Each row was made from one walk, in order. Every step used is in the known rows, and no mark comes twice. Write each row's walk.
Known rows:
D P: [-0.932  0.810 -0.940  0.091  1.267  0.301  0.001 -0.634  0.421  0.995
 -0.106 -0.305  1.449  0.452  0.443 -0.586  1.510 -0.225 -0.873 -0.957
  0.490  0.031  1.362  1.932 -0.790  0.504]
V T: [ 0.287  0.504 -0.203  0.189 -0.250  0.246  3.330 -0.338 -0.380 -0.083
  3.051  0.238  0.012 -0.749 -1.305 -0.446 -0.269 -0.222 -0.078 -0.534
  0.458  0.566 -0.151  0.458 -1.429  0.142]
S V X: [ 0.410  0.935  0.289 -0.223  0.276 -1.166 -5.114 -0.812 -0.468  0.591
  0.246  1.971 -0.615  0.897 -0.447  0.174  0.011 -4.473  0.120  0.496
 -0.188 -0.235  0.272 -1.336  1.668 -0.418]
T V S D: [ 1.302 -0.783 -1.032  0.570  1.953 -1.263 -6.192  0.554  0.549 -0.080
 -1.110  0.726 -0.126 -0.152  1.114  0.346  2.129  0.611  0.256 -0.488
 -0.390 -0.947  0.663  0.346  1.727 -0.510]
V S D P: [ 0.614  0.583 -1.607  0.192  1.303 -0.324 -6.236 -0.797  0.595  1.138
 -1.170  0.316  1.824  0.365  1.009 -0.652  3.122 -1.757 -0.951 -0.892
  0.231 -0.242  2.028  2.888  1.170  0.182]
R V: [-0.434 -1.649  0.572  0.036  1.318 -0.027 -0.304 -0.207  1.247  0.656
  0.561  0.557 -0.687 -0.423  0.376  0.578  1.030 -0.334  0.546  0.752
 -0.267  0.411 -0.138 -0.060  0.017 -0.145]
S D: [ 0.826  0.333 -0.933  0.119  0.384 -0.205 -2.311  0.038  0.021  0.680
 -0.168 -0.102 -0.060 -0.014 -0.222 -0.039  2.138 -0.125  0.382 -0.267
 -0.424 -0.132 -0.697  0.734  4.046  0.007]
S D T: [ 0.431  0.317 -1.218 -0.512  1.431 -0.115 -0.877  0.083  0.344  0.467
  0.217 -0.303  0.057 -0.764 -0.179 -0.224  3.303  0.899 -0.419 -0.847
 -0.102 -2.577  1.305  1.804  3.673  0.106]
S D P: [-0.173  1.184 -1.943  0.219  1.731  0.054 -2.231 -0.541  0.681  1.663
 -0.385 -0.368  1.375  0.542  0.313 -0.582  3.569 -0.278 -0.448 -1.107
  0.099 -0.086  0.676  2.798  3.275  0.422]
B V S: [ 0.433 -0.557 -1.830  0.561  2.066 -0.614 -3.665  0.850 -0.170 -1.126
 -2.358  0.057  0.286  0.397  0.158 -0.284 -0.163 -3.388 -0.490 -0.672
  0.369 -0.047  0.233 -1.236 -1.977 -0.613]
T D: [ 0.689  0.028 -0.771  0.458 -0.848  0.050  0.770  1.002 -0.093 -0.374
  0.353  0.167  0.624 -0.477  0.549  0.254 -1.415 -0.201  0.512  0.221
  0.254 -1.463 -0.403  0.414 -0.898  0.152]
R V T D: [ 0.565 -1.110 -0.364  0.949  0.248  0.327  3.769  0.462  0.696  0.090
  3.958  0.901 -0.070 -1.389 -0.645  0.222 -0.775 -0.853  0.934  0.636
  0.426 -0.520 -0.780  0.620 -2.424  0.155]
S D T J: [ 0.486  0.862 -0.691  0.923  2.657 -0.766  0.030  0.797  0.495 -0.279
  1.655 -0.171  0.010 -1.840 -0.663  0.082  3.477  0.809 -0.344 -1.258
 -0.658 -3.817 -1.307  1.745  4.698  1.766]
D P J T: [-1.093  0.832 -0.354  0.017  0.713  0.297  1.410  1.623 -0.524  0.947
  1.984 -0.857  1.197  1.214  0.734 -1.503  2.187 -0.529 -0.946 -0.304
  3.608 -0.138 -3.617  3.373 -0.514  0.796]
V S: [ 0.778 -0.760  0.347 -0.034 -0.191 -0.400 -4.006 -0.310 -0.226 -0.539
 -0.823  0.673  0.374  0.001  0.795 -0.174 -0.459 -1.395 -0.384  0.458
  0.124 -0.022  1.481  0.041 -2.094 -0.387]
D T: [-0.283 -0.084 -0.309 -0.539  0.972  0.141  1.230  0.009  0.111 -0.130
  0.520 -0.334  0.185 -0.791  0.089  0.024  1.310  0.891 -0.863 -0.657
  0.419 -2.324  1.938  0.788 -0.342  0.184]
B V: [-0.330  0.149 -1.965  0.724  2.457 -0.274  0.218  1.224  0.026 -0.613
 -1.425 -0.639  0.000  0.414 -0.447 -0.105  0.362 -2.098  0.054 -1.088
  0.093 -0.133 -1.283 -1.296  0.196 -0.179]
P J X: [ 0.731  0.573  1.156 -1.075  0.231 -0.130 -1.437  2.043 -0.671 -0.205
  1.553  0.402 -0.591  0.785  0.387 -0.345  0.725 -0.368  0.355  1.055
  3.343 -0.535 -3.638  2.414 -0.033 -0.103]
J T D P: [-0.268  0.366 -2.052  0.200 -0.039  0.637  2.444  3.216  0.303  1.112
  0.901 -1.358  2.316  0.996  1.120 -0.796  0.207 -0.829 -0.311 -0.125
  1.638 -1.168 -1.198  2.194 -1.426  1.361]
J P D T V: [-2.167 -0.072 -1.871 -1.842  3.717  0.270  1.172 -0.824  1.247 -1.277
 -0.102 -0.908 -1.853  0.598  2.809  0.702  2.587  2.495 -0.243 -1.170
  1.953 -4.529  0.747  0.597 -0.344  0.949]
D T V X: [ 0.196  0.422  0.177 -0.672  2.698 -0.329 -3.540  0.155  0.537 -0.480
  1.553  0.484 -0.310 -0.429  0.180  0.721  1.242  0.908 -0.552 -0.798
  0.748 -3.216  2.421  0.448 -1.015 -0.394]
J T V S D: [ 1.309 -1.251 -1.227  0.138  1.407 -1.057 -4.592  3.255  0.505  0.314
 -0.359 -0.376  0.084  0.557  1.663 -0.069  2.554  0.220  0.286  0.208
  0.450 -0.667 -1.582  0.286  2.000  0.140]
J T: [ 0.017 -0.601 -0.368 -0.451 -0.515  0.266  1.594  2.809 -0.280  0.282
  0.679 -1.034  0.222  0.782  0.422 -0.430  0.256 -0.294  0.030  0.583
  0.682  0.187 -2.124 -0.023  0.256  0.510]
S V: [-0.314 -0.066 -0.496  0.356  0.407 -1.214 -0.089 -0.203 -0.032  1.051
 -0.539  1.456 -0.356  0.317  0.180  0.044  0.551 -2.281  0.298  0.278
 -0.692 -0.154 -0.430 -1.455  1.965  0.040]
R V T D P: [-0.480 -0.326 -1.312  0.988  1.599  0.614  3.975 -0.224  1.214  1.276
  3.588  0.636  1.378 -0.971 -0.274 -0.186  0.795 -1.153  0.054 -0.437
  0.927 -0.540  0.684  2.728 -2.985  0.688]
J P: [-0.690 -0.079  0.371 -1.565 -0.733  0.535  0.016 -1.013  0.014  0.465
 -0.129 -0.814 -1.461  0.818  1.062  0.531  0.495 -0.648 -0.238  0.129
  0.855 -0.726 -1.673  0.538  0.414  0.758]

Write each row's walk:
[ 0.618  1.965 -0.917 -0.314  0.703  0.621  2.838  2.146 -0.676  0.332
  4.676  0.373  1.501  0.351 -0.144 -1.258  0.389 -0.860 -0.131 -0.090
  4.564 -1.517 -2.628  5.207 -2.977  0.777]
V T D P J X
[-0.047  1.727 -0.851 -0.040  2.946 -0.427 -5.809  1.936 -0.049  1.035
  2.678 -0.288  0.630  1.749  0.560 -1.024  4.400 -0.629 -0.148 -0.916
  3.574 -0.850 -4.109  3.669  3.034  0.187]
S D P J T V X
[ 1.085  1.275 -2.448 -0.320  4.102 -0.794 -7.434  2.330 -0.256  0.140
 -1.232  0.114  1.148  1.742  0.716 -1.146  4.083 -4.077 -0.529 -0.838
  3.701 -0.912 -2.949  4.040  1.287 -0.081]
B V S D P J X
[-0.311  0.381  0.220  0.848  2.181 -0.470  2.180  0.718  0.291 -0.767
  1.880 -0.134  0.187 -1.959 -0.226  0.379  1.555  0.948 -0.709 -1.041
 -0.032 -3.730 -0.485  0.964  0.655  1.739]
D T J
[ 0.904 -0.195 -2.964  0.341  3.497 -0.825 -4.628  0.903  0.038 -0.645
 -2.033 -0.294  0.315 -0.457 -0.028 -0.373  3.289 -2.595 -0.923 -1.389
  0.140 -2.724  1.334  0.536  1.746 -0.368]
B V S D T
[-1.221  0.467 -2.092 -0.747  2.509  0.272  1.088 -0.689  0.541 -1.622
  0.066 -0.147 -0.007 -0.147  0.867 -0.542  1.759  1.136 -0.489 -0.797
  1.121 -3.209  2.759  0.468 -0.508  0.208]
P D T
[-0.577  1.770 -1.675  1.587  0.812 -0.711  3.845 -0.657 -0.887  1.367
  4.142  2.050  1.108 -0.212 -0.605 -1.106  0.797 -2.800 -0.052 -0.696
  2.621 -1.255 -2.474  2.704 -1.116  0.368]
S V T D P J
[-1.243  1.566 -1.087 -0.090  1.800  0.444  4.026 -1.412  0.263 -1.771
  3.856 -0.355 -1.597 -0.502  0.083 -0.025  0.518 -0.952  0.175 -0.880
  1.677 -2.423 -3.445  0.556 -0.397  2.699]
V T J P D
[ 1.222  0.228 -0.545  0.792  2.418 -1.102 -4.177  0.517  0.223 -0.695
  0.734  0.566  0.338 -1.955  0.249  0.105  3.112 -0.638 -0.860 -0.949
 -0.315 -3.973  0.358  1.644  2.560  1.420]
V S D T J
[ 1.585 -0.224 -0.669  0.018  0.070 -0.616 -6.398 -0.292 -0.099 -0.009
 -1.187  0.571  0.160 -0.010  0.575 -0.209  1.677 -1.436 -0.106  0.007
 -0.351 -0.362  0.636  0.691  1.880 -0.445]
V S D
[ 0.001 -1.491  0.436 -0.480  2.915 -0.548 -4.343 -0.748  1.500  0.263
  0.999  0.133 -1.753 -1.825  1.511  1.403  4.588 -1.548 -0.560  0.001
  0.341 -4.260 -1.832  2.036  2.889  1.993]
R V S D T J P
[-1.650 -0.085 -0.582  0.050  3.025  0.522  3.647 -1.541  1.584 -1.194
  4.248  0.136 -2.230 -0.927  0.530  0.492  1.492 -1.195  0.668 -0.111
  1.423 -2.020 -3.633  0.425 -0.360  2.499]
R V T J P D
[ 0.438  1.465 -0.606 -0.612  0.860  0.219 -0.725  2.380 -0.352  0.406
  1.827  0.145  1.561  0.903  1.207 -0.608  0.720 -0.733 -0.034  0.390
  4.119 -1.914 -2.755  4.754 -1.632  0.481]
T D P J X
[-1.463  1.107 -0.868 -0.512  1.992  0.277  0.603 -0.993  0.606 -1.465
  0.770 -0.651 -1.425  0.170  1.552  0.439  0.670 -0.570  0.332 -0.328
  1.281 -2.870 -3.361  0.018  0.987  2.507]
T J P D
[-0.187  1.025 -1.382 -1.058  3.959 -0.232  0.758  2.503  0.901 -2.143
  1.558 -0.242 -0.001 -0.595  0.977 -0.122  1.935  0.646 -0.016 -0.188
  2.083 -4.848 -0.384  1.545  0.364  2.265]
P D T J X
[ 0.414  0.953  0.239  1.592  0.964 -0.302  4.263  0.275 -0.200 -0.746
  4.419  0.448  0.015 -1.780 -1.719 -0.185 -0.294 -0.199  0.045 -0.936
  0.006 -0.806 -2.570  0.311 -0.324  1.771]
V T J
[ 0.656 -0.520 -0.935  0.090 -1.322  0.304  2.434  3.767 -0.414 -0.001
  1.202 -1.040  0.863  0.471  0.720 -0.175 -1.237 -0.630  0.508  0.796
  1.106 -1.292 -2.458  0.246 -0.668  0.750]
J T D
[ 0.994  0.636 -0.921  0.781 -0.950  0.359  4.363  0.641 -0.522 -0.436
  3.489  0.232  0.624 -0.930 -0.893 -0.353 -1.632 -0.433  0.422 -0.093
  0.582 -0.890 -0.556  0.755 -2.431  0.312]
V T D
[ 0.002 -1.173  0.378  0.432  0.996  0.268  3.092 -0.587  0.903  0.328
  3.616  0.743 -0.660 -1.039 -1.044 -0.062  0.691 -0.634  0.446  0.232
  0.093  0.964 -0.404  0.355 -1.428  0.060]
R V T
[-1.608  0.544 -1.376 -1.750  0.833  0.759 -0.200 -1.772  0.425 -1.013
 -0.622 -0.798 -1.532  1.546  1.863  0.177  0.599 -0.462  0.145  0.107
  1.600 -1.617 -0.865  0.025 -0.022  0.867]
J P D
[ 1.455  0.936 -0.525 -0.699  2.838 -0.711 -1.521  3.285  0.596 -0.124
  1.526 -0.375  0.025 -1.335 -0.069  0.503  3.979  0.306 -0.058 -0.105
  0.584 -4.229 -1.977  2.746  4.677  2.119]
S D T J X
[-0.377  1.304 -1.338  0.238  1.314  0.078 -0.955  1.741 -0.491  1.625
  1.858 -0.939  1.146  1.255  0.499 -1.490  4.507 -0.502 -0.490 -0.566
  2.974 -0.187 -4.613  4.053  3.560  0.729]
S D P J T
[-0.731  0.445  0.916 -0.205  0.539  0.051  0.687 -0.236  0.413 -0.083
  0.988 -0.758 -1.414 -0.515  0.632  0.947  0.544 -0.780 -0.118 -0.354
  0.367 -1.985 -4.010  0.338  1.242  2.211]
T J P
[-0.524  1.378 -0.910  0.958  0.569  0.212  0.426 -0.044 -0.323  0.497
  1.737  0.239  1.633  0.256  0.804 -0.879  0.415 -0.309 -0.189 -0.698
  2.683 -1.790 -1.759  3.685 -1.544  0.265]
T D P J
[ 1.010 -1.930 -0.177  0.255  1.353 -0.728 -6.478 -0.490  1.185  0.730
 -0.603  1.123 -0.350 -0.403  0.998  0.292  2.669 -1.936  0.464  0.921
 -0.525  0.041  0.382  0.726  1.929 -0.367]
R V S D
[ 1.157  1.071  0.153  0.528  1.719 -1.438  2.763  2.601 -0.134  0.247
  3.772  1.760 -0.577 -0.797 -1.124  0.199  0.542 -3.125  0.540  0.497
  0.446 -1.302 -3.465 -0.034  1.624  2.002]
S V T J X
[ 0.186  0.221 -1.937  0.104  4.094 -0.743 -4.030  0.568  0.246 -0.830
 -0.989 -0.938 -1.067 -0.887  0.908  0.807  3.911 -3.280 -1.067 -1.886
  0.530 -4.756 -2.586  0.872  3.011  1.875]
B V S D T J P
[-0.067  1.275 -2.677  1.288  3.723 -0.845 -6.272 -0.062 -0.475  0.050
 -1.095  0.193  1.273  0.828  0.162 -1.364  3.938 -3.555 -0.758 -1.847
  2.549 -0.543 -2.127  2.960  1.377 -0.513]
B V S D P J
[-0.403 -0.457  0.218  0.495  1.310 -0.474  1.494  2.882 -0.520 -0.423
  2.283 -0.503 -0.746  0.567  1.092 -0.545  1.323  2.155  0.454 -0.010
  2.984 -0.621 -5.337  0.775  0.075  0.116]
P J T V
[-0.521  1.917 -3.097  2.002  2.855  0.160  4.146  0.888 -0.778 -0.274
  3.182 -0.047  1.538 -0.127 -1.197 -1.458  0.643 -2.533 -0.373 -2.112
  3.590 -1.276 -3.230  2.946 -2.856  0.277]
B V T D P J
[ 0.308 -0.191 -1.565 -0.038  3.266 -0.796 -0.686  0.908  0.880  0.380
  0.318 -0.128 -0.453 -0.846  0.640  0.324  3.995  3.084 -0.007 -1.392
 -0.236 -3.258  1.031  1.124  3.517  0.085]
S D T V
[-0.775  0.869 -1.562 -1.013  4.256 -0.204 -4.050 -0.518  0.869 -2.172
  1.016  0.386 -0.465  0.209  1.022  0.110  1.561  0.959 -0.078 -1.047
  1.746 -4.040  3.092 -0.025 -1.135 -0.247]
P D T V X
[ 0.806 -1.931 -0.401 -0.225  2.227 -0.596 -5.231 -0.436  1.170  0.406
  0.067  0.817 -0.353 -1.273  0.998  0.315  4.151 -0.852 -0.369  0.250
 -0.088 -2.388  2.463  1.619  1.601 -0.254]
R V S D T
[ 0.968  0.806 -0.757 -0.460  3.597 -1.079 -7.520  1.962  0.421  0.581
  0.330  0.734  0.682  1.074  1.959 -0.533  4.291  0.266 -0.250 -0.307
  3.541 -1.308 -1.742  4.918  0.925  0.021]
T V S D P J X
[-0.215  1.299 -2.453  1.218  0.720 -0.570  4.067 -0.263 -0.180  1.609
  2.459  1.503  1.653  0.045 -0.391 -0.616  0.206 -2.984 -0.159 -0.903
  0.493 -1.057  0.497  1.216 -0.902  0.745]
S V T D P
[ 2.153  0.162 -0.166 -0.711  2.538 -1.071 -5.320  3.056  0.541 -0.805
  0.859  0.290  0.278 -1.178  0.794  0.385  3.351 -1.012 -0.553  0.133
  0.923 -4.248 -0.373  2.468  2.410  1.700]
V S D T J X
[-1.125  0.371  0.577 -0.546  1.469  0.098  2.310 -0.353  0.266 -0.423
  1.598 -0.886 -1.354 -1.189  0.867  0.967  1.845  0.228 -1.072 -0.993
  0.763 -4.281 -1.938  1.152  0.866  2.436]
D T J P
[-1.322  0.359 -0.789  0.510  2.725 -0.269  1.471  2.479  0.060  0.845
  2.322 -0.725  0.825  1.105  1.508 -1.005  2.718  1.542 -0.454 -0.836
  3.573 -0.613 -3.812  3.084 -0.567  0.591]
D P J T V
[ 1.041  0.652  0.726 -0.187  1.466 -0.543 -0.424  3.214  0.356 -0.673
  1.366 -0.044 -0.086 -0.366  0.176  0.424  0.317 -0.622  0.393  0.513
  0.813 -1.660 -3.075  0.968  1.029  1.915]
T J X
[ 1.494  1.048  0.606  0.130  1.198 -0.178  2.988  2.928  0.023 -0.739
  4.492  0.334  0.015 -1.040 -1.343  0.085  0.007 -0.786  0.339  0.141
  1.261 -1.184 -3.200  1.476 -0.442  2.097]
V T J X
[ 1.257  1.246 -0.544 -0.977  1.704 -0.526 -7.825  1.109 -0.301  0.879
  0.392  0.636  1.149  1.313  1.418 -1.223  3.745 -1.994 -0.670  0.132
  3.630 -0.862 -1.634  5.264  1.098  0.038]
V S D P J X
[ 0.151  0.741 -1.095  1.115  3.316 -1.153 -6.195 -0.525  0.298  0.705
  0.345  0.997  0.803  0.192  1.595 -0.714  4.206  0.660 -0.305 -1.511
  2.253 -1.190 -1.005  3.682  0.989 -0.481]
T V S D P J
[ 0.225  1.124 -0.831  0.581  1.321 -0.613 -6.629 -1.342 -0.367  0.723
  0.168  0.744  1.224  0.351  0.766 -1.165  3.597 -1.514 -0.967 -0.805
  2.266 -0.517 -0.999  4.086  1.172 -0.190]
V S D P J
[ 0.068  0.445 -0.702  0.606  0.239 -0.878  3.230 -0.717 -0.427  0.933
  2.285  1.805 -0.586 -0.267 -1.252 -0.393  0.170 -2.439  0.019 -0.122
 -0.285  0.327 -0.396 -0.951  0.691  0.156]
S V T
